What can hang from each mark:
konova: duto lotar puzi
lotar: fevo konova
gadar: duto puzi
fevo: libafu
peti: libafu
libafu: fevo konova peti
puzi: gadar

Every row comes from one small tree of marks. Brackets hold a mark, then the marks that hang from it, in alphabetical order. Every link used is in the known rows. Which tree was each row made from?
Known rows:
{libafu {konova duto {lotar fevo}} peti}: [-4.46  1.38 -0.85  0.98 -5.56 -0.20 -0.28 -1.30 -1.23  0.48 -0.98  1.98
  2.12 -1.40 -1.11  2.73 -1.24  1.41 -2.95 -0.93  3.03]
{konova duto}: [ 0.00  0.43 -0.55 -0.59 -3.46 -0.07 -0.93  0.11  0.23 -1.25 -0.19  2.45
  1.28  0.06 -0.28  1.30 -2.75  0.64 -1.16  0.82  3.92]
{fevo {libafu {konova lotar} peti}}: [-1.83  2.23  1.95  2.75 -6.50  0.57 -0.73  2.13  0.93 -0.34 -0.22  2.29
  3.67 -2.71  0.09  1.46 -1.27  1.71 -3.31  1.10  1.92]
{peti {libafu konova}}: [-0.56  2.33 -0.20  0.09 -5.15  0.73 -1.22  0.60 -0.29 -2.32 -0.84  1.02
  3.15 -1.11  0.91  1.56 -0.73 -0.15 -3.18  1.13  1.77]
{fevo {libafu {konova duto} peti}}: [-1.57  0.65  1.52  2.27 -6.31  0.16 -1.74  1.59  0.44 -0.13 -1.01  2.12
  3.26 -1.87 -1.01  2.56 -1.51  1.05 -2.67  0.52  2.04]
{peti {libafu fevo {konova puzi}}}: [-0.82  1.68 -0.30 -0.37 -5.98 -0.05 -3.10 -1.18 -1.17 -2.81 -0.26  1.13
  3.53 -2.33  0.92  3.13 -0.43 -0.31 -5.32  0.54  0.73]
{libafu fevo konova peti}: [-1.81  1.17 -0.79  1.31 -6.22 -0.44 -4.01  0.53  0.41 -1.85 -1.02  2.09
  2.98 -1.74  0.20  3.27 -1.32 -0.09 -4.83 -0.37 -0.01]
{gadar puzi}: [ 2.20  0.99 -0.35 -0.13 -3.07  0.31  0.31  0.62  2.14 -1.73  0.41  1.90
 -0.17 -0.57  1.03  0.19 -2.92 -0.56 -1.53  2.57  3.68]
{peti {libafu fevo konova}}: [ 0.04  1.82 -0.32  0.27 -5.66 -0.07 -3.13  0.33 -0.81 -2.51 -1.06  0.99
  3.38 -1.58  0.55  2.82 -0.12 -0.29 -4.53  0.25  0.56]
{gadar duto puzi}: [ 1.64  0.28  0.52 -0.22 -3.15  1.72  0.64  0.94  2.46 -1.05 -1.07  2.27
 -1.49 -0.49  1.45  0.12 -2.58 -0.46 -0.62  2.45  3.59]
{konova duto lotar puzi}: [-2.84  1.59 -0.38 -1.24 -4.84 -0.02  0.54 -2.58 -1.95 -0.82  1.03  3.34
  1.98 -2.27  0.27  1.42 -3.12  2.03 -2.97  0.93  4.29]
{konova lotar}: [-0.60  3.00 -0.03  0.32 -3.89  0.60  0.63  0.67  0.87 -1.46  1.01  2.83
  1.98 -1.46  1.73 -0.31 -2.30  1.43 -1.96  2.00  3.69]
{lotar {fevo {libafu {konova puzi}}}}: [-0.92  1.07  1.95  1.41 -3.49 -0.55 -0.76 -0.18  2.43 -0.73  2.83  0.66
  2.43 -2.10  0.87  1.84 -0.57  0.74 -2.60  1.67  5.44]
{peti {libafu {konova duto lotar puzi}}}: [-2.81  2.18 -0.38 -0.77 -6.31  0.44 -0.34 -1.88 -2.85 -1.28 -0.79  1.90
  3.27 -2.31 -0.13  2.40 -1.00  0.94 -4.12  0.25  2.05]
{konova duto lotar}: [-1.41  1.69 -0.42 -0.24 -4.20  0.02  0.45 -0.25 -1.29 -0.26 -0.20  3.30
  1.69 -1.08 -0.17  0.93 -2.49  1.84 -1.60  0.75  3.97]
{lotar fevo}: [ 0.48  1.07 -0.25  0.24 -1.88 -0.51 -0.26 -0.03  3.04 -1.92  2.11  0.96
  1.11 -0.20  1.86  0.70 -1.45  0.35 -1.00  1.81  5.69]
{fevo {libafu konova}}: [-0.19  1.73  2.55  2.12 -4.65  0.50 -1.30  2.47  1.95 -0.71  1.12  1.51
  3.17 -1.98  0.31  1.15 -1.28  0.67 -2.77  1.82  3.26]
{lotar fevo konova}: [ 0.62  0.07  0.89  1.02 -0.30 -0.61  0.80 -0.17  2.41 -1.08  2.52  1.27
  2.97 -1.43  2.27  2.30 -1.32 -0.11 -1.47  1.89  7.12]
{konova duto {lotar fevo} {puzi gadar}}: [-2.11  0.82 -0.25 -1.15 -4.11 -1.11  1.41 -3.35 -1.21 -0.67  3.97  2.60
  2.25 -1.77  0.80  2.62 -2.06  2.85 -2.50  1.38  5.47]
{puzi {gadar duto}}: [ 1.49  0.93  0.86 -0.25 -3.77  1.14 -0.01  1.60  2.68 -2.40  2.26  2.47
  1.86  0.03  2.55  0.92 -2.46  1.69 -0.64  3.06  3.30]
{libafu fevo {konova puzi}}: [-1.59  1.47  0.15 -0.26 -4.92 -0.60 -3.65 -1.44  0.26 -2.02  1.65  1.54
  2.68 -2.48  0.66  3.03 -1.48 -0.43 -5.52  0.52  1.77]

Which tree is each row?
[-0.63  0.57  1.72  1.41 -3.35 -0.72 -0.69  0.37  1.67  0.17  1.83  0.87
  2.09 -1.29 -0.27  2.15 -0.42  0.74 -1.88  0.78  5.36]
{lotar {fevo {libafu {konova duto}}}}
[-1.12  1.42  1.77  2.63 -6.09  0.41 -1.76  2.39  1.73 -0.94 -0.29  1.90
  3.51 -2.08  0.14  1.72 -1.33  0.91 -3.02  1.13  1.86]
{fevo {libafu konova peti}}
[-0.52  0.08  0.75  0.19 -0.74 -0.62  0.77 -2.09  2.10 -1.57  3.42  1.43
  3.28 -2.46  2.69  2.88 -1.67 -0.08 -2.66  2.10  7.51]
{lotar fevo {konova puzi}}
[-2.00  1.33  1.73  2.01 -6.51  0.44 -1.59  0.84  1.40 -1.17  0.51  2.04
  3.70 -2.82  0.46  2.15 -1.80  0.95 -3.83  1.42  2.08]
{fevo {libafu {konova puzi} peti}}
[-0.22  1.10  1.90  1.82 -3.17 -0.41 -0.72  0.87  2.65 -0.46  2.36  0.50
  2.29 -1.56  0.65  1.53 -0.24  0.69 -1.88  1.40  5.26]
{lotar {fevo {libafu konova}}}
[-2.27  2.36  0.03 -0.44 -3.36 -0.13  1.12 -2.62  0.72 -1.43  3.23  2.21
  1.91 -2.49  2.21  0.70 -1.94  1.68 -2.84  1.87  5.60]
{konova {lotar fevo} puzi}
[-1.59  1.85  0.74 -0.68 -3.91  0.40  1.68 -2.17  1.20 -1.36  4.26  2.55
  1.99 -2.19  2.76  1.33 -1.77  2.70 -2.22  2.64  5.33]
{konova {lotar fevo} {puzi {gadar duto}}}
[ 0.51  0.49  1.18 -0.11 -2.37  0.01  0.77 -0.67  1.48 -2.54  3.75  2.43
  4.44 -2.33  3.02  2.70 -3.01  0.50 -3.11  3.15  5.21]
{lotar {konova {puzi gadar}}}
[ 0.30  0.17  1.47 -0.12 -2.33  0.64  0.84 -0.52  1.58 -2.24  3.09  2.70
  3.80 -2.21  3.24  2.70 -2.79  0.66 -2.55  3.03  5.21]
{lotar {konova {puzi {gadar duto}}}}
[-0.48 -1.23  0.71 -0.26 -1.24 -1.32  1.22 -2.80  0.36 -1.02  4.19  1.75
  3.56 -1.75  1.49  4.38 -2.01  0.84 -2.21  1.62  7.34]
{lotar fevo {konova duto {puzi gadar}}}
[-2.84  0.99 -0.92  0.49 -6.72 -0.58 -4.18 -1.44 -0.06 -2.40 -0.11  2.14
  3.10 -2.74  0.40  3.81 -1.81  0.04 -5.97 -0.16  0.30]
{libafu fevo {konova puzi} peti}
[ 0.24 -0.07  1.04  0.10 -1.07 -0.87  1.18 -2.01  2.11 -1.97  5.05  1.50
  3.86 -2.19  3.07  3.38 -1.83  0.64 -2.55  2.71  7.07]
{lotar fevo {konova {puzi gadar}}}
[-4.30  0.53 -1.01 -0.22 -6.23  0.02 -1.90 -2.13 -1.10 -1.14 -0.83  2.28
  2.55 -1.64 -0.77  3.27 -2.71  0.50 -4.02 -0.30  1.97]
{libafu {konova duto puzi} peti}
[ 0.11 -0.20  2.57  1.70 -1.51 -0.64  0.90 -0.72  2.31 -0.88  3.63  1.49
  4.12 -3.42  2.15  3.07 -1.21  0.48 -2.59  2.41  7.38]
{lotar {fevo libafu} {konova puzi}}
[-2.83  2.17 -0.58  1.53 -6.82 -0.26 -3.07  0.10 -0.69 -1.17 -1.09  2.54
  3.18 -2.67  0.03  2.87 -1.07  0.76 -5.23 -0.43 -0.10]
{libafu fevo {konova lotar} peti}
[-1.39  0.90 -0.63 -0.83 -6.13 -0.51 -3.29 -1.87 -2.55 -2.13 -0.85  1.53
  3.34 -2.15 -0.50  4.03 -0.63 -0.11 -5.10 -0.44  0.97]
{peti {libafu fevo {konova duto puzi}}}
[-1.17  1.74  0.34 -0.61 -5.77  1.18 -0.76 -0.76 -0.24 -2.60  0.54  1.43
  3.32 -1.66  1.59  2.46 -1.03  0.62 -3.46  1.53  1.76]
{peti {libafu {konova {puzi {gadar duto}}}}}
[-1.41  1.78 -0.43  0.07 -6.20 -0.32 -2.31 -0.56 -3.09 -1.19 -1.65  1.78
  3.19 -2.09 -0.71  3.24 -0.07  0.51 -4.60 -0.66  0.67]
{peti {libafu fevo {konova duto lotar}}}
[ 0.32  0.58  0.92  2.05 -3.88 -0.60 -0.63  1.27  3.15 -1.27  1.19  1.51
  2.34 -1.38  1.12  1.45 -0.92  1.23 -1.32  1.52  4.68]
{lotar {fevo {libafu peti}}}
[-3.21  1.11 -0.53 -1.09 -3.79 -0.72  0.91 -3.56 -1.31 -0.33  2.00  2.63
  1.44 -2.14  0.29  1.94 -2.11  1.99 -2.53  0.65  5.82]
{konova duto {lotar fevo} puzi}
[-0.86  2.70  2.73  2.32 -5.16  0.64 -0.49  2.22  1.07 -0.07  1.20  1.81
  3.41 -2.51  0.20  0.77 -1.05  1.38 -3.05  1.64  3.19]
{fevo {libafu {konova lotar}}}
[-2.09  1.99 -0.35  0.05 -5.13  0.11 -0.11 -1.08 -2.17 -0.72 -0.92  1.34
  2.78 -1.43 -0.31  2.36 -0.14  0.77 -2.98 -0.15  2.98]
{peti {libafu {konova duto {lotar fevo}}}}
[-0.71  0.93  2.28  1.69 -4.90  0.09 -1.28  1.85  0.50  0.10  0.44  1.73
  2.92 -1.66 -1.01  2.01 -1.44  0.86 -2.50  0.92  3.35]
{fevo {libafu {konova duto}}}
[-2.44  2.61 -0.09 -0.24 -5.30  0.54 -0.09 -1.93 -1.09 -1.67  0.64  1.08
  3.30 -2.47  1.19  1.94 -0.38  0.64 -3.98  0.91  2.90]
{peti {libafu {konova {lotar fevo} puzi}}}
[-2.39  1.92  0.87  1.16 -4.97 -0.34  0.76 -1.46  0.84 -0.92  2.34  2.56
  2.86 -3.41  1.65  1.16 -1.45  2.39 -3.17  1.70  4.77]
{konova {lotar {fevo {libafu peti}}} puzi}
[-3.54  1.15 -0.96  1.05 -7.02 -0.81 -3.16 -0.78 -2.48 -0.11 -1.97  2.89
  2.81 -2.35 -1.46  3.86 -1.22  1.14 -4.94 -1.49  0.19]
{libafu fevo {konova duto lotar} peti}
